Each row was made from one walk, in order. Every step used is in the known rows, and no mark comes twice. Write each row's walk.
Known rows
zumir/rimo/nukon: -0.57  -0.33  -2.95  -1.43  2.82  2.39  -1.99  0.73  1.68  2.87  0.31  -3.99  2.20  1.10  -5.67  -1.85  -1.71  0.39  -0.22  0.05  0.40  1.68  -4.12  1.83  -0.27  1.17
rimo/dones: -0.71  -1.13  -3.49  -1.35  4.07  2.36  0.21  1.75  2.12  0.59  1.18  0.38  1.34  3.85  -3.60  -2.29  -2.65  -0.07  0.50  0.32  -0.35  1.23  -2.59  -0.66  0.75  0.37
rimo/nukon/boro: -0.35  0.87  -3.53  -0.60  3.13  3.13  -3.82  0.98  0.99  3.44  -0.64  -2.40  1.28  2.75  -5.80  -2.71  -1.99  0.23  0.17  0.29  0.35  1.18  -4.07  2.87  -0.30  0.89
morag/nukon/boro: 0.99  0.59  -4.06  -0.14  3.04  3.52  -3.10  0.10  0.84  2.09  0.16  -1.04  1.17  3.76  -5.98  -2.60  -2.49  -1.40  1.23  -0.42  -2.51  1.64  -3.42  2.56  0.40  1.01
boro/zumir/rimo/nukon/morag/fimu/kefi: -0.59  -0.79  -2.53  -0.13  2.50  1.64  1.75  1.29  -1.20  0.31  0.40  -4.43  2.35  4.09  -6.67  -2.10  -2.44  1.17  0.36  -0.05  3.12  1.35  -4.32  4.57  1.63  1.77
zumir/boro: 1.36  0.27  -2.61  -0.39  1.80  2.38  -3.78  -0.15  2.13  2.09  -0.35  -0.95  2.32  2.82  -4.16  -2.21  -2.48  -2.26  0.44  -0.45  -1.15  1.56  -2.72  0.34  -0.42  0.77
zumir/morag/nukon: -0.14  -0.14  -4.85  0.07  3.10  3.63  0.93  0.13  1.89  0.69  0.15  -1.66  2.08  3.94  -4.38  -2.34  -2.58  -0.45  1.86  -0.71  -3.91  2.21  -3.08  4.46  0.21  0.66
rimo/dones/boro: 0.51  -0.27  -2.96  -1.74  3.42  3.63  -2.22  2.43  2.41  1.55  -0.63  -1.20  0.82  3.58  -3.54  -2.38  -2.62  -1.43  -0.15  -0.93  -0.19  1.22  -1.91  0.25  1.39  0.53
zumir/morag/fimu: -1.10  -0.84  -4.08  0.28  1.59  2.49  1.86  1.01  3.28  0.18  0.54  1.43  1.98  4.67  -5.39  -2.04  -3.14  -0.60  0.30  -0.87  -1.07  1.72  -3.86  4.70  0.69  0.38
dones/boro/zumir/morag: -1.05  1.58  -3.28  -0.43  3.35  4.15  -0.30  1.72  0.86  1.86  -2.30  -0.40  1.08  3.71  -7.20  -2.23  -3.32  -0.05  1.48  -0.16  -0.90  2.23  -1.79  3.99  0.17  1.36
boro/nukon/morag: 2.68  -1.11  -2.63  0.07  4.40  1.51  1.71  -0.35  0.61  0.30  0.67  -3.92  2.19  5.13  -4.11  -2.82  -2.02  0.44  1.45  -0.03  0.97  1.12  -2.97  1.87  0.42  0.40
nukon/morag/fimu: 0.78  -1.31  -3.14  0.48  2.67  1.01  2.80  0.45  1.98  -0.48  1.26  -0.24  1.87  5.63  -3.82  -2.26  -2.41  -0.56  0.07  -1.09  0.86  0.57  -3.25  3.04  0.70  0.25
fimu/kefi: 1.55  -0.08  -4.25  0.09  2.04  2.22  0.76  0.92  2.06  1.94  1.04  -2.66  1.03  3.85  -3.76  -2.05  -2.54  -0.33  0.82  -0.21  -0.25  2.46  -1.27  -0.29  0.32  0.65
nukon/morag: 0.70  -0.42  -3.31  0.18  3.76  1.03  2.23  -0.15  1.57  0.39  0.81  -1.71  1.64  4.98  -3.66  -2.57  -2.21  0.28  1.04  -0.38  -0.47  1.11  -2.07  0.45  -0.67  -0.06
morag/zumir/boro/dones/rimo: 0.35  -0.08  -3.06  -1.93  2.73  3.45  -2.46  -0.14  0.69  1.38  -1.43  -2.34  2.55  3.56  -4.60  -2.19  -3.04  -1.11  -0.57  -1.45  -0.81  2.44  -0.62  0.98  0.40  3.05
zumir/morag: -1.19  0.13  -4.27  -0.08  2.98  2.43  1.29  0.38  2.72  1.03  0.06  -0.11  1.78  3.99  -5.33  -2.30  -3.03  0.31  1.28  -0.17  -2.09  2.34  -2.82  2.12  -0.70  0.11
boro/zumir/morag: -2.15  0.73  -3.79  -0.06  3.90  2.77  2.23  0.94  0.50  0.89  -0.61  1.29  1.64  4.07  -7.34  -2.09  -3.38  1.18  2.13  1.09  -1.23  2.26  -2.38  2.97  -0.43  1.16
boro/dones/rimo/nukon/morag/fimu: -1.27  -1.22  -2.81  -0.85  3.00  2.33  3.20  1.27  0.09  -0.20  1.15  -5.37  2.04  4.30  -1.34  -2.36  -1.77  -0.34  -1.56  0.16  2.70  0.49  -4.07  4.82  1.50  1.24
dones/rimo/nukon: -0.80  -0.26  -3.74  -1.26  3.66  3.73  -0.15  1.49  1.57  2.32  0.20  -5.13  2.16  2.37  -2.85  -1.88  -1.14  0.82  -1.00  0.07  1.65  2.17  -2.62  3.27  -0.23  1.59
nukon/boro/dones: -0.58  1.01  -3.09  -0.81  2.85  2.26  -1.92  0.43  0.56  2.26  0.40  0.08  0.26  3.48  -5.73  -2.81  -3.43  -1.85  0.57  1.30  -1.24  1.04  -3.16  -0.64  0.02  0.54
zumir/rimo/nukon/morag/fimu: -0.62  -1.52  -2.41  -0.60  2.51  1.21  0.42  0.50  1.36  0.49  0.96  -3.73  2.75  3.39  -5.28  -2.14  -1.82  0.34  -0.66  -1.03  2.00  0.62  -5.43  4.18  0.75  0.97
rimo/dones/boro/zumir/morag: -2.38  0.68  -3.16  -1.45  4.42  4.30  -0.56  2.68  0.57  0.54  -2.14  0.59  1.14  4.20  -6.72  -2.49  -3.66  0.24  1.32  0.26  -0.43  1.75  -2.30  2.87  1.31  1.06
dones/boro/nukon/morag/fimu/kefi: 4.80  -1.05  -2.38  0.51  1.68  2.85  -0.06  1.16  1.33  0.38  -0.38  -6.11  1.62  5.87  -3.62  -2.68  -2.38  -1.72  0.08  -2.20  2.78  1.38  -2.80  4.53  2.98  0.89
rimo/dones/boro/nukon/morag/zumir: 3.09  -1.48  -2.55  -1.73  5.60  3.46  -0.85  1.17  0.55  0.01  -2.07  -3.59  2.04  6.11  -5.71  -3.24  -2.71  1.64  1.04  -3.11  1.02  1.08  -1.07  2.65  2.61  2.13
nukon/boro: -0.14  0.71  -3.58  -0.28  2.94  2.37  -2.64  0.34  1.74  2.35  -0.09  0.54  0.93  3.75  -6.65  -2.56  -2.88  -0.70  0.66  0.09  -0.58  1.72  -3.15  0.40  -0.59  0.38

Which walk is each row?
3.55  -1.42  -1.60  0.35  1.83  1.64  -2.01  -0.66  0.93  -0.46  -0.06  -2.89  3.57  5.14  -4.21  -2.75  -2.43  -2.32  0.34  -1.29  1.93  0.36  -5.13  4.20  1.66  0.84 -> zumir/boro/nukon/morag/fimu
0.08  -0.72  -3.70  -1.77  3.43  2.91  -1.60  0.55  1.54  2.88  -0.87  -3.20  2.59  2.03  -7.62  -1.90  -2.04  2.61  0.02  -2.16  -0.25  2.12  -2.18  2.89  0.17  2.89 -> morag/zumir/rimo/nukon
-1.39  0.56  -2.82  -1.38  2.89  2.56  -5.02  0.49  0.94  3.39  -0.51  -2.81  1.85  1.39  -8.06  -2.47  -2.31  0.33  -0.08  0.33  0.69  1.73  -5.27  1.54  -0.59  1.07 -> zumir/rimo/nukon/boro
-1.88  0.73  -3.19  -1.48  3.43  3.05  -1.69  0.60  0.52  1.74  0.33  -1.65  0.77  3.60  -5.00  -2.42  -3.16  -1.56  -0.50  1.29  0.29  2.24  -2.95  -0.31  -0.13  0.93 -> nukon/boro/dones/rimo
-0.29  -1.03  -4.12  -1.08  5.18  2.99  2.07  0.38  0.56  0.72  -1.15  -5.38  2.84  4.89  -4.42  -2.46  -1.39  3.83  -0.31  -2.55  1.41  2.12  -1.03  4.42  -0.08  2.73 -> dones/rimo/nukon/morag/zumir
-4.53  1.57  -3.79  -0.92  4.59  4.57  -1.52  1.48  -1.01  1.78  -2.24  -2.35  2.10  3.47  -8.27  -2.55  -2.81  2.11  0.58  1.29  1.26  2.83  -4.21  5.94  -0.54  1.85 -> dones/rimo/nukon/boro/zumir/morag
-1.32  -0.36  -3.00  -1.25  4.26  2.39  2.51  0.69  -0.30  0.78  0.51  -6.73  1.85  3.71  -1.37  -2.65  -1.55  0.66  -0.65  0.75  1.56  1.04  -2.94  2.20  0.19  1.12 -> boro/dones/rimo/nukon/morag
-0.08  0.99  -1.95  -1.58  2.91  3.39  -2.78  1.44  0.57  2.69  -1.34  -1.24  1.17  2.05  -8.45  -1.57  -2.87  -0.96  0.48  0.03  0.73  2.23  -2.10  1.04  0.30  1.96 -> dones/boro/zumir/rimo
0.84  1.28  -2.66  -0.76  3.20  3.92  -1.27  1.84  0.59  2.67  -1.40  -0.80  0.58  3.13  -6.16  -1.88  -2.60  -0.88  0.77  0.01  0.37  1.68  -0.83  2.23  0.51  1.75 -> dones/boro/zumir
-0.57  0.53  -2.35  -1.82  2.10  3.69  -3.67  0.74  0.30  2.43  -0.66  -5.97  2.55  1.57  -1.63  -2.32  -1.82  -2.19  -1.28  0.72  0.80  1.44  -3.40  2.16  0.29  1.88 -> zumir/boro/dones/rimo/nukon
-1.27  -0.01  -3.38  -1.85  3.49  3.51  0.58  1.54  0.59  2.25  0.57  -5.60  1.50  2.13  -1.96  -2.09  -1.65  -0.26  -1.12  1.36  1.13  1.61  -2.77  2.24  0.41  1.71 -> boro/dones/rimo/nukon
-0.91  1.10  -3.13  -1.03  3.05  2.94  -2.76  1.00  0.09  3.37  -0.21  -3.04  0.64  2.32  -4.81  -2.95  -2.55  -0.85  0.06  1.42  -0.25  0.52  -4.18  1.60  0.38  0.97 -> rimo/nukon/boro/dones
1.49  -1.46  -1.23  -2.15  4.61  2.43  -2.68  0.84  0.75  -0.08  -0.79  -4.97  2.25  3.83  -5.77  -2.93  -2.67  -0.61  0.35  -0.91  2.03  1.25  -4.18  0.53  1.89  0.59 -> zumir/rimo/dones/boro/nukon/morag
3.51  -0.26  -2.03  -0.49  2.11  2.86  -4.42  -0.39  1.24  1.95  -0.55  -3.16  2.89  2.94  -4.48  -2.49  -2.17  -2.27  0.73  -0.10  0.20  1.52  -3.60  1.63  0.67  1.14 -> zumir/boro/nukon
-2.52  1.24  -3.22  -1.31  4.74  4.16  -2.30  1.80  -1.30  2.58  -1.29  -2.57  1.61  2.77  -7.31  -2.24  -2.11  1.52  -0.06  1.48  2.89  2.26  -3.40  4.14  -0.19  2.44 -> dones/rimo/nukon/boro/zumir
0.39  -0.58  -2.42  -0.44  0.88  2.48  -0.75  0.75  -0.47  0.01  -0.06  -7.98  2.86  4.38  -0.87  -2.77  -2.18  -2.31  -1.53  -0.66  2.74  1.17  -3.95  4.18  2.10  1.48 -> zumir/boro/dones/rimo/nukon/morag/fimu/kefi
2.89  -1.94  -2.51  0.40  3.03  1.38  2.23  0.15  1.24  -0.64  1.24  -2.44  2.43  5.75  -4.32  -2.50  -2.11  -0.40  0.48  -0.69  2.16  0.61  -4.27  4.23  1.76  0.66 -> boro/nukon/morag/fimu
3.82  -1.10  -1.86  0.02  2.39  2.80  -0.43  0.94  1.67  0.36  -0.47  -3.85  1.88  5.46  -4.17  -2.58  -2.14  -1.76  -0.09  -1.83  2.49  0.61  -3.50  5.13  2.36  0.92 -> dones/boro/nukon/morag/fimu
1.04  0.55  -2.22  -0.88  1.54  2.15  -3.01  -0.12  1.01  1.96  -0.01  -1.41  1.77  2.64  -3.13  -2.49  -2.94  -3.38  0.23  0.64  -1.59  0.88  -2.66  -0.64  0.19  0.92 -> zumir/boro/dones
2.08  -0.06  -3.40  -0.81  2.39  2.86  -3.60  -0.40  1.91  2.09  -1.69  -0.23  2.73  3.87  -6.16  -2.29  -2.81  -0.19  0.70  -2.63  -1.90  1.92  -0.81  1.52  -0.04  2.41 -> morag/zumir/boro
-0.03  -0.98  -2.99  -2.93  4.07  3.65  -3.50  1.72  2.23  1.52  -1.79  -0.83  1.71  3.16  -7.95  -2.13  -3.30  0.53  -0.15  -3.13  -0.34  2.23  -1.24  0.23  1.60  2.38 -> morag/zumir/rimo/dones/boro
-0.67  0.52  -3.76  -1.33  3.44  4.21  -1.92  0.43  -0.36  1.32  0.52  -3.02  0.96  3.58  -4.36  -2.54  -2.68  -2.15  -0.03  0.67  -1.51  2.16  -3.25  2.06  0.85  1.56 -> morag/nukon/boro/dones/rimo
-1.97  0.78  -2.37  -1.88  2.72  2.41  -4.26  0.56  -0.04  3.37  -0.13  -3.45  1.17  1.12  -6.85  -2.69  -2.76  -0.96  -0.28  1.42  0.03  1.15  -5.44  0.57  0.13  1.17 -> zumir/rimo/nukon/boro/dones
-1.65  0.64  -3.70  -1.23  3.78  3.99  -3.34  1.16  0.92  2.82  -0.80  -4.08  1.76  2.71  -5.13  -2.43  -1.72  0.51  -0.89  0.15  1.76  2.27  -3.86  3.33  -0.49  1.38 -> dones/rimo/nukon/boro
-2.28  -0.14  -2.93  -1.14  3.22  4.28  0.01  3.27  1.05  -0.36  -1.59  2.07  1.39  4.86  -6.62  -2.20  -3.80  -0.81  0.45  -0.51  0.63  1.25  -3.44  5.40  2.70  1.34 -> rimo/dones/boro/zumir/morag/fimu
2.50  -1.76  -2.64  -1.11  4.74  1.43  0.42  -1.14  0.49  0.20  -0.49  -3.68  3.11  4.75  -8.33  -2.49  -2.64  2.52  1.35  -2.27  0.79  2.17  -2.55  1.82  0.61  2.34 -> boro/nukon/morag/zumir/rimo
4.00  0.03  -2.43  -0.83  2.81  4.01  -2.67  1.23  1.85  2.74  -0.96  -4.29  1.34  3.11  -4.72  -2.29  -1.89  -1.60  0.39  -0.75  0.98  1.68  -2.22  2.60  1.30  1.29 -> dones/boro/nukon
3.39  -1.43  -3.36  -0.33  5.01  1.83  2.13  -0.57  0.54  0.33  -0.61  -2.99  2.53  6.00  -6.16  -2.85  -2.36  2.63  1.71  -2.30  0.39  1.54  -1.21  2.89  0.80  2.11 -> boro/nukon/morag/zumir
